Each row was made from one small tree. The marks that hang from a mark follow it in brackets, in the order of their numbers. Every link used is in the known rows. Write each row's tree.
Known rows:
k_49{k_354 k_356{k_900}}:  .04 -.14 -.06 -.06 -.04  .04  .04 -.18 -.07  .00 -.10  .06 -.01 -.01 -.01 -.07 -.12 -.03 -.04  .03  .03 -.02  .03  .00  .10 -.05 -.03  .01  .00 -.13 -.07 -.13 -.04  .10 -.03  .12  .04 -.02  .05  .00  .03 -.19 -.09  .09 -.24  .10 -.09 -.33  .07  .32 -.18  .02 -.13 -.01
k_900{k_237{k_275{k_786}}}: -.05 -.01  .01  .07 -.06  .08  .05  .05 -.02  .00  .07  .04  .19  .10 -.05 -.11  .01  .03 -.02  .13  .05  .00 -.05 -.07 -.08 -.06 -.02 -.07 -.05 -.05  .16  .02  .09 -.08 -.11 -.17  .09  .07  .20  .04 -.20  .00 -.01  .29  .15 -.16 -.15  .16 -.03  .05  .23 -.11  .04  .23
k_344{k_786 k_801{k_49{k_356{k_900{k_237}}}}}:  .14 -.11 -.03  .07  .07  .18  .17  .15 -.12 -.09 -.07 -.05  .17  .07 -.07 -.13  .16  .06  .00  .16  .01 -.05 -.02 -.04 -.03  .04 -.03 -.05  .11 -.34 -.02 -.04 -.18  .09  .24 -.15  .19  .06  .36  .14  .23  .12 -.14 -.01  .18 -.21 -.29 -.12  .06  .61  .08 -.07 -.09  .00
k_49{k_354 k_356{k_900{k_237}}}:  .04 -.15 -.05 -.06 -.08  .11  .07 -.17 -.10 -.03 -.03  .10  .05 -.08 -.03 -.10 -.09  .02 -.05  .08  .04  .00  .00 -.04  .03 -.06 -.04  .01 -.01 -.15 -.05 -.10 -.01  .07 -.07  .00  .04  .00  .13 -.02 -.03 -.18 -.15  .18 -.13  .05 -.11 -.23  .04  .25 -.18 -.03 -.14  .04
k_354{k_49{k_356{k_900{k_237{k_275}}}}}: -.05 -.14 -.09 -.10 -.01  .14  .24 -.02 -.02 -.07 -.01  .07  .10 -.03 -.08 -.13  .08  .05  .14  .16  .00 -.05 -.07 -.07 -.01 -.08 -.02 -.02  .03 -.15  .00  .00  .00  .08 -.08 -.06  .08  .04  .14  .10 -.03 -.15 -.09  .22 -.02 -.06 -.06 -.15 -.07  .23  .23 -.02 -.09  .18
k_344{k_786 k_801{k_49}}:  .15 -.02  .04  .14  .07  .09  .04  .14 -.08 -.03 -.06 -.09  .11  .18 -.02 -.05  .18  .04 -.04  .02 -.01 -.06  .00  .02  .00  .08 -.01 -.05  .06 -.16  .02  .01 -.20  .01  .11 -.07  .12  .05  .30  .15  .22  .19 -.09 -.14  .15 -.29 -.23 -.04  .08  .50  .16 -.05  .00 -.09
k_275{k_786{k_344{k_801{k_49{k_356}}}}}:  .13  .05 -.02  .02 -.02 -.03  .06  .10 -.08  .00 -.08 -.05  .36  .29  .03 -.13  .09  .00  .01  .06 -.13 -.07  .00 -.01 -.01  .06 -.05 -.05 -.10 -.25  .04 -.20 -.01  .08  .24  .02  .00 -.03  .14  .07  .09  .29 -.05 -.02  .00 -.15 -.02  .12  .08  .41 -.10 -.06  .02  .12
k_801{k_49{k_356{k_900{k_237{k_275}}}} k_344{k_786}}:  .09 -.08 -.15  .04  .04  .30  .23 -.03 -.11 -.11 -.11 -.01  .28 -.03 -.11 -.21  .09  .06  .09  .07  .05 -.08 -.04 -.05 -.13  .03 -.02  .03 -.03 -.32 -.01 -.12 -.22 -.05  .08 -.11  .12  .14  .18  .14  .10  .05 -.06  .05  .29  .10 -.18 -.06  .03  .57  .25 -.11 -.18  .15
k_900{k_237{k_275{k_786{k_344{k_801{k_49{k_354}}}}}}}:  .09 -.02 -.02  .11 -.12  .13 -.01 -.14 -.11  .01 -.02  .02  .40  .18  .00 -.19  .12  .07 -.08  .11  .01 -.07  .00 -.04 -.04 -.03 -.06 -.04 -.15 -.13  .08 -.08  .01 -.09 -.09 -.09  .02  .09  .31  .15 -.13  .06 -.08  .27  .13 -.27 -.21  .19  .07  .33  .20 -.16  .00  .27
k_237{k_275}: -.07 -.02  .03  .04 -.04  .09  .01 -.11  .01  .02 -.04 -.06 -.01  .07 -.04 -.08 -.06 -.03 -.06  .07  .04 -.03 -.02 -.01  .00 -.04 -.01  .00  .00 -.03  .03  .03 -.01 -.08 -.06 -.06  .04  .07  .01  .08 -.08 -.18  .04  .17 -.05 -.04 -.11 -.02 -.04  .09  .14 -.06  .00  .12
k_356{k_49 k_900{k_237}}: -.04 -.19 -.10 -.03  .06  .15  .03  .01  .05 -.09  .00  .10  .20 -.12 -.07  .00  .02  .12  .22  .14  .04  .00  .01 -.03  .03 -.09 -.06  .01  .12 -.01 -.05  .02  .10  .02 -.09  .00  .15  .04  .22  .06 -.04  .01  .00  .13  .33 -.16 -.22 -.15  .02 -.03  .18  .00  .03  .17
k_356{k_49{k_354} k_900{k_237{k_275{k_786{k_344}}}}}:  .00 -.19 -.08  .06 -.08  .16 -.06 -.19 -.03 -.02 -.05  .15  .42  .09 -.05 -.12 -.06  .12  .12  .11  .04 -.07  .03 -.04  .07 -.12 -.12 -.05 -.03  .00  .05 -.05  .15 -.02 -.21  .13  .17  .09  .26  .12 -.19 -.03 -.02  .33  .19 -.18 -.25 -.26  .08  .11  .20 -.03  .05  .35
k_900{k_237}: -.01 -.01  .00  .00 -.05  .06  .06  .05 -.04 -.03  .08  .04  .09 -.11 -.02 -.02  .02  .06  .05  .07  .03  .04 -.03 -.05 -.08 -.04 -.02  .00 -.03 -.04 -.01  .02  .05 -.04  .00 -.14  .00  .03  .13  .00 -.09  .00 -.06  .14  .11  .00 -.04  .14 -.03 -.06  .04 -.03 -.03  .11
k_354{k_49{k_356}}:  .02 -.03  .01 -.10  .01 -.05  .17  .05 -.02 -.03 -.03  .03  .03 -.02  .01 -.04  .15  .05  .08  .08 -.11 -.06 -.04 -.02  .02  .00  .01 -.03 -.01 -.10 -.02 -.03  .02  .16 -.02  .00 -.07 -.05  .02  .02  .06  .03 -.10 -.03 -.22 -.06  .09 -.08 -.05  .22  .07  .03 -.03 -.01
k_49{k_354 k_356{k_900{k_237{k_275}}}}:  .01 -.16 -.04 -.04 -.09  .14  .09 -.23 -.10 -.01 -.06  .06  .05 -.05 -.06 -.15 -.11  .02 -.04  .15  .06 -.02 -.01 -.05  .03 -.09 -.04  .00 -.02 -.17  .00 -.06 -.01  .01 -.09 -.04  .08  .05  .13  .04 -.10 -.29 -.13  .29 -.17  .04 -.19 -.25  .04  .32 -.05 -.08 -.13  .12
k_344{k_786 k_801{k_49{k_354 k_356{k_900{k_237}}}}}:  .19 -.13 -.01  .09  .01  .16  .11  .00 -.15 -.07 -.07 -.01  .17  .09 -.04 -.13  .15  .07 -.06  .11  .03 -.05  .01 -.02  .01  .03 -.04 -.05  .07 -.28 -.02 -.09 -.20  .10  .04 -.07  .15  .06  .39  .14  .18  .05 -.20  .00  .05 -.21 -.32 -.21  .10  .68  .06 -.07 -.13 -.06
k_344{k_801{k_49}}:  .07 -.01 -.01  .04  .03  .04  .05  .02 -.03 -.01 -.07 -.10  .12  .11 -.02 -.06  .14  .03  .03  .06 -.04 -.05 -.01  .03  .01  .04  .00  .04  .00 -.14 -.05 -.08 -.11  .03  .04 -.10  .03  .03  .20  .12  .15  .09 -.06 -.13  .10 -.28 -.15  .12  .03  .32  .12 -.06 -.02 -.06
k_801{k_49{k_354}}:  .11 -.01 -.07  .02 -.03  .06 -.02 -.14 -.01  .01 -.04  .05  .08 -.02 -.02 -.04  .14  .07 -.08 -.04 -.01 -.01  .06  .04  .04  .02  .01  .06 -.12  .10 -.02 -.14 -.10  .00 -.26  .04 -.09  .02  .10  .04  .04 -.04 -.06 -.05  .11 -.20 -.08  .04  .06  .23  .17 -.04 -.06 -.09

Which tree is each row?
 .11 -.04  .00  .04 -.02  .06 -.02 -.10 -.07  .03 -.07 -.05  .10  .09  .00 -.07  .14  .04 -.07  .02 -.03 -.06  .01  .04  .05  .03  .00  .04 -.04 -.08 -.07 -.15 -.11  .02 -.12 -.03 -.02  .03  .23  .13  .07  .01 -.11 -.08  .01 -.28 -.17  .06  .08  .40  .14 -.07 -.05 -.11
k_344{k_801{k_49{k_354}}}
 .11  .03 -.04  .03 -.03  .05  .01 -.05 -.05 -.02 -.11 -.11  .28  .11  .03 -.10  .10  .01  .09  .01 -.06 -.08  .05  .02 -.03  .05 -.03  .04 -.09 -.17 -.10 -.14 -.10  .01  .22  .03 -.07  .02  .12  .13  .12  .17 -.03 -.03  .10 -.10 -.03  .11  .07  .24 -.01 -.04 -.02  .11
k_786{k_344{k_801{k_49}}}
 .01 -.21 -.07 -.03  .04  .08 -.08 -.17  .03 -.02 -.08  .11  .10  .01 -.04  .00 -.05  .07  .11  .03  .03 -.04  .05  .03  .14 -.08 -.06  .01  .06  .08 -.05 -.05  .04  .05 -.26  .18  .11  .02  .15  .07 -.04 -.06 -.01  .05  .09 -.15 -.19 -.38  .10  .14  .09  .05  .02  .00
k_356{k_49{k_354} k_900}
 .19 -.12 -.02  .09  .04  .12  .06 -.02 -.14 -.03 -.13 -.03  .11  .16 -.03 -.12  .11  .01 -.07  .06 -.01 -.08  .02  .01  .06  .05 -.03 -.04  .06 -.25 -.02 -.06 -.23  .10  .07  .03  .14  .04  .33  .15  .23  .05 -.16 -.07 -.03 -.19 -.28 -.29  .13  .74  .00 -.03 -.10 -.12
k_344{k_786 k_801{k_49{k_354 k_356{k_900}}}}
-.01 -.01  .03  .10 -.09  .09  .03  .01 -.11  .01  .02 -.01  .33  .18  .01 -.16  .00  .03 -.04  .15  .01 -.05 -.03 -.06 -.08 -.03 -.06 -.07 -.09 -.19  .09  .01  .10 -.08  .12 -.16  .08  .09  .24  .12 -.18  .11 -.04  .29  .07 -.12 -.15  .17  .02  .13  .09 -.13  .02  .32
k_900{k_237{k_275{k_786{k_344{k_801}}}}}
 .12 -.12 -.05 -.01 -.01  .11  .08 -.09 -.08 -.01 -.13 -.05  .10  .08 -.02 -.13  .06  .02 -.04  .09 -.02 -.07  .01  .02  .08  .01 -.02  .05  .01 -.22 -.08 -.18 -.16  .09  .01 -.01  .05  .02  .21  .10  .16 -.07 -.11 -.03 -.08 -.25 -.19 -.11  .10  .55 -.01 -.06 -.12 -.08
k_344{k_801{k_49{k_354 k_356{k_900}}}}
 .16  .02 -.04  .10 -.04  .00 -.08 -.03 -.10  .05 -.04  .06  .41  .30  .04 -.11  .11  .04 -.10 -.02 -.07 -.07  .04  .02  .03  .04 -.05 -.02 -.14 -.11  .06 -.16 -.01  .03  .03  .11 -.02  .00  .23  .09  .00  .27 -.07  .02  .03 -.24 -.07  .08  .15  .34  .05 -.05  .02  .09
k_275{k_786{k_344{k_801{k_49{k_354}}}}}
-.06 -.13 -.05 -.06 -.02  .18  .19 -.05 -.03 -.06 -.04  .00  .05 -.05 -.08 -.14 -.10  .01  .05  .19  .05 -.01 -.04 -.07 -.02 -.08 -.04 -.01  .05 -.25 -.01 -.02  .00  .00  .07 -.12  .12  .06  .07  .04 -.02 -.22 -.05  .27 -.04  .06 -.13 -.12 -.03  .20 -.04 -.09 -.11  .20
k_49{k_356{k_900{k_237{k_275}}}}
 .21 -.04  .07  .11  .00  .03  .05 -.01 -.16 -.01 -.11 -.08  .08  .16  .00 -.10  .15  .05 -.18  .04 -.06 -.07  .03  .01  .04  .10 -.01 -.06  .02 -.22 -.02 -.10 -.21  .09  .06 -.04  .04  .01  .27  .16  .20  .05 -.17 -.13 -.13 -.21 -.22 -.16  .10  .67  .02 -.05 -.09 -.13
k_344{k_786 k_801{k_49{k_354 k_356}}}
 .13 -.07 -.10 -.03 -.08  .13  .08 -.14 -.12 -.05 -.12 -.02  .37  .04  .02 -.16  .04  .03  .05  .10 -.02 -.05  .04 -.01  .01  .00 -.06  .05 -.09 -.27 -.10 -.21 -.06  .03  .24  .04  .00  .03  .23  .12  .07  .04 -.13  .13  .04 -.06 -.12 -.02  .10  .41 -.14 -.05 -.13  .17
k_786{k_344{k_801{k_49{k_354 k_356{k_900{k_237}}}}}}
 .13  .03  .00 -.03 -.05  .01  .08 -.05 -.07 -.03 -.14 -.15  .26  .11  .04 -.12  .09  .00  .00  .08 -.10 -.07  .03  .00 -.03  .07 -.03  .02 -.10 -.28 -.11 -.17 -.10  .06  .34 -.03 -.05 -.01  .08  .12  .16  .14 -.08 -.06 -.06 -.06  .00  .07  .05  .36 -.14 -.07 -.07  .14
k_786{k_344{k_801{k_49{k_356}}}}
 .06 -.11 -.07  .00 -.12  .12  .06 -.19 -.11 -.01 -.06  .12  .27  .09 -.02 -.18 -.13 -.02 -.06  .12  .04 -.04  .01 -.06  .01 -.08 -.08 -.05 -.11 -.21  .09 -.09  .05  .02  .01  .06  .08  .04  .16  .03 -.14 -.09 -.09  .37 -.14  .07 -.10 -.21  .07  .29 -.10 -.07 -.10  .26
k_49{k_354 k_356{k_900{k_237{k_275{k_786{k_344}}}}}}
 .11  .04 -.11 -.06  .01  .11  .15 -.03 -.07 -.05 -.11 -.10  .20 -.09 -.03 -.10  .10  .07  .02  .00 -.07 -.06 -.02  .00 -.09  .09  .01  .09 -.12 -.21 -.12 -.25 -.16  .01  .04 -.07 -.11  .02 -.01  .05  .10  .11 -.05 -.17  .09  .07  .06  .20  .04  .41  .09 -.07 -.14  .01
k_801{k_49{k_356} k_344}
 .21 -.08 -.13  .03  .03  .21  .08 -.11 -.16 -.06 -.16  .06  .21  .02 -.05 -.16  .10  .05 -.01 -.06  .02 -.10  .02  .01 -.01  .08 -.02  .04 -.06 -.21 -.05 -.21 -.23  .03 -.03  .09  .04  .07  .16  .09  .15  .10 -.12 -.12  .13  .06 -.11 -.24  .14  .66  .13 -.02 -.19 -.06
k_801{k_49{k_354 k_356{k_900}} k_344{k_786}}
 .16 -.05 -.15  .02  .10  .20  .17  .04 -.09 -.10 -.13 -.01  .20  .01 -.07 -.12  .09  .04  .07 -.03  .00 -.08 -.01 -.01 -.05  .09  .00  .04 -.01 -.27 -.05 -.13 -.25  .02  .13  .05  .07  .07  .14  .09  .19  .17 -.06 -.16  .24  .07 -.06 -.13  .09  .57  .10 -.01 -.16  .01
k_801{k_49{k_356{k_900}} k_344{k_786}}
-.02 -.12 -.10 -.12  .02  .08  .21  .05 -.04 -.07  .01  .11  .13 -.10 -.06 -.08  .10  .04  .21  .13 -.03 -.05 -.07 -.07  .00 -.05 -.01 -.01  .03 -.13 -.02 -.01  .01  .16 -.02  .00  .04 -.01  .17  .02  .04  .01 -.13  .12  .01 -.06 -.01 -.12 -.05  .16  .13  .02 -.08  .08
k_354{k_49{k_356{k_900{k_237}}}}
 .15  .02 -.05  .03 -.08  .04 -.05 -.20 -.10  .01 -.12 -.06  .29  .14  .07 -.10  .10  .03 -.02 -.03 -.05 -.08  .05  .04  .02  .05 -.04  .05 -.14 -.12 -.10 -.18 -.08  .01  .12  .07 -.07  .02  .16  .15  .05  .10 -.08 -.02  .01 -.15 -.06  .03  .10  .31  .00 -.04 -.06  .07
k_786{k_344{k_801{k_49{k_354}}}}
 .05 -.05 -.08  .04 -.01  .11  .11  .00 -.05 -.01 -.14 -.03  .35  .32 -.07 -.22 -.03 -.06  .02  .13 -.03 -.11 -.01 -.02  .02 -.01 -.05 -.03 -.04 -.33  .10 -.11 -.05  .04  .21  .01  .10  .08  .15  .12  .05  .05  .03  .14  .03 -.15 -.18 -.06  .09  .49  .09 -.11 -.01  .26
k_237{k_275{k_786{k_344{k_801{k_49{k_356{k_900}}}}}}}
 .01 -.15 -.04 -.01 -.09  .11  .08 -.13 -.11  .01 -.02  .12  .14  .07 -.07 -.17 -.08  .01 -.09  .15  .06 -.03 -.01 -.06  .01 -.09 -.06 -.05 -.04 -.17  .09 -.08  .04  .02 -.13 -.03  .12  .03  .19  .01 -.13 -.18 -.10  .32 -.12 -.06 -.18 -.18  .05  .33 -.01 -.08 -.08  .16
k_49{k_354 k_356{k_900{k_237{k_275{k_786}}}}}
 .14 -.04 -.08  .03 -.03  .05  .01 -.03 -.11  .01 -.12  .04  .40  .28  .02 -.16  .01 -.01 -.01  .04 -.06 -.09  .03  .00  .07  .03 -.06 -.03 -.10 -.25  .04 -.21 -.02  .10  .11  .16  .04 -.01  .24  .07  .07  .18 -.06  .01 -.01 -.17 -.10 -.10  .17  .49 -.10 -.05 -.04  .10
k_275{k_786{k_344{k_801{k_49{k_354 k_356{k_900}}}}}}
 .16  .03 -.01  .03 -.07 -.05 -.01 -.03 -.13  .03 -.09  .00  .37  .27  .04 -.13  .08  .04 -.11  .04 -.11 -.09  .03  .00  .02  .06 -.06 -.04 -.14 -.20  .06 -.21 -.02  .11  .15  .08 -.05 -.04  .18  .07  .04  .22 -.10 -.01 -.10 -.19 -.05  .08  .13  .44 -.13 -.05 -.02  .09
k_275{k_786{k_344{k_801{k_49{k_354 k_356}}}}}
-.03 -.22 -.08  .06 -.02  .13 -.04 -.12  .00 -.02 -.02  .17  .28  .07 -.09 -.10 -.03  .11  .07  .16  .06 -.05  .00 -.03  .08 -.14 -.09 -.06  .04  .02  .10  .02  .15 -.01 -.35  .03  .18  .09  .32  .09 -.22 -.11  .00  .31  .22 -.29 -.32 -.21  .07  .15  .31 -.05  .06  .21
k_356{k_49{k_354} k_900{k_237{k_275{k_786}}}}
 .05 -.07 -.09  .00 -.07  .19  .17 -.11 -.08 -.07 -.14 -.12  .34  .09 -.05 -.21  .04  .01  .12  .17 -.01 -.07  .01 -.03 -.05 -.01 -.06  .04 -.04 -.36 -.09 -.15 -.09 -.02  .31 -.08  .07  .08  .18  .18  .07 -.03 -.08  .20  .08 -.09 -.18  .03  .04  .36 -.02 -.13 -.10  .29
k_786{k_344{k_801{k_49{k_356{k_900{k_237{k_275}}}}}}}
 .16 -.02  .07  .09  .06  .05  .13  .13 -.10 -.05 -.10 -.12  .09  .14 -.03 -.09  .17  .04 -.09  .07 -.07 -.06  .00  .00 -.01  .10  .00 -.06  .07 -.29 -.02 -.04 -.18  .09  .24 -.11  .09  .01  .24  .15  .26  .13 -.13 -.15 -.02 -.20 -.21 -.06  .03  .61  .06 -.04 -.04 -.10
k_344{k_786 k_801{k_49{k_356}}}
 .19 -.04  .05  .16  .04  .06 -.04 -.02 -.11  .00 -.07 -.03  .11  .13  .02 -.07  .18  .05 -.12  .00  .00 -.06  .02  .03  .05  .08 -.01 -.03  .01 -.08  .00 -.06 -.20  .03 -.05 -.01  .06  .05  .31  .18  .16  .10 -.13 -.10  .06 -.26 -.29 -.13  .11  .60  .15 -.04 -.04 -.16
k_344{k_786 k_801{k_49{k_354}}}
 .07  .05  .00  .08 -.02 -.05 -.05  .07 -.07  .04 -.03  .00  .32  .31  .06 -.07 -.01 -.04 -.02  .01 -.07 -.06  .00 -.02 -.01  .04 -.06 -.07 -.05 -.16  .09 -.02  .07  .03  .25  .07  .05 -.01  .13  .05 -.02  .30 -.01  .04 -.04 -.12 -.04  .05  .10  .13 -.11 -.03  .07  .14
k_275{k_786{k_344{k_801}}}
 .09 -.11  .00  .11  .05  .20  .22  .09 -.09 -.08 -.10 -.08  .16  .12 -.09 -.19  .12  .05 -.01  .19  .03 -.06 -.04 -.04 -.03  .00 -.04 -.05  .10 -.36  .02  .01 -.19  .02  .20 -.18  .20  .11  .35  .19  .18 -.03 -.11  .08  .16 -.22 -.34 -.13  .04  .67  .16 -.13 -.10  .08
k_344{k_786 k_801{k_49{k_356{k_900{k_237{k_275}}}}}}
-.01 -.09 -.12 -.05 -.04  .09  .21  .01 -.06 -.06 -.03  .16  .34  .10 -.05 -.17  .08  .04  .20  .14 -.04 -.09 -.03 -.07 -.01 -.06 -.05 -.07 -.03 -.20  .09 -.01  .07  .10  .04  .05  .07  .03  .16  .08 -.06  .06 -.06  .28  .00 -.06 -.02 -.15 -.03  .22  .12  .00 -.04  .32
k_354{k_49{k_356{k_900{k_237{k_275{k_786{k_344}}}}}}}
 .24  .00 -.04  .06 -.02  .12  .06 -.09 -.15 -.05 -.13  .00  .18 -.01 -.01 -.11  .15  .09 -.12 -.05 -.05 -.08  .03  .01 -.04  .11  .00  .02 -.12 -.19 -.05 -.19 -.23  .03 -.08  .03 -.07  .03  .12  .10  .10  .13 -.15 -.17  .00  .08 -.04 -.10  .09  .66  .08 -.03 -.15 -.09
k_801{k_49{k_354 k_356} k_344{k_786}}
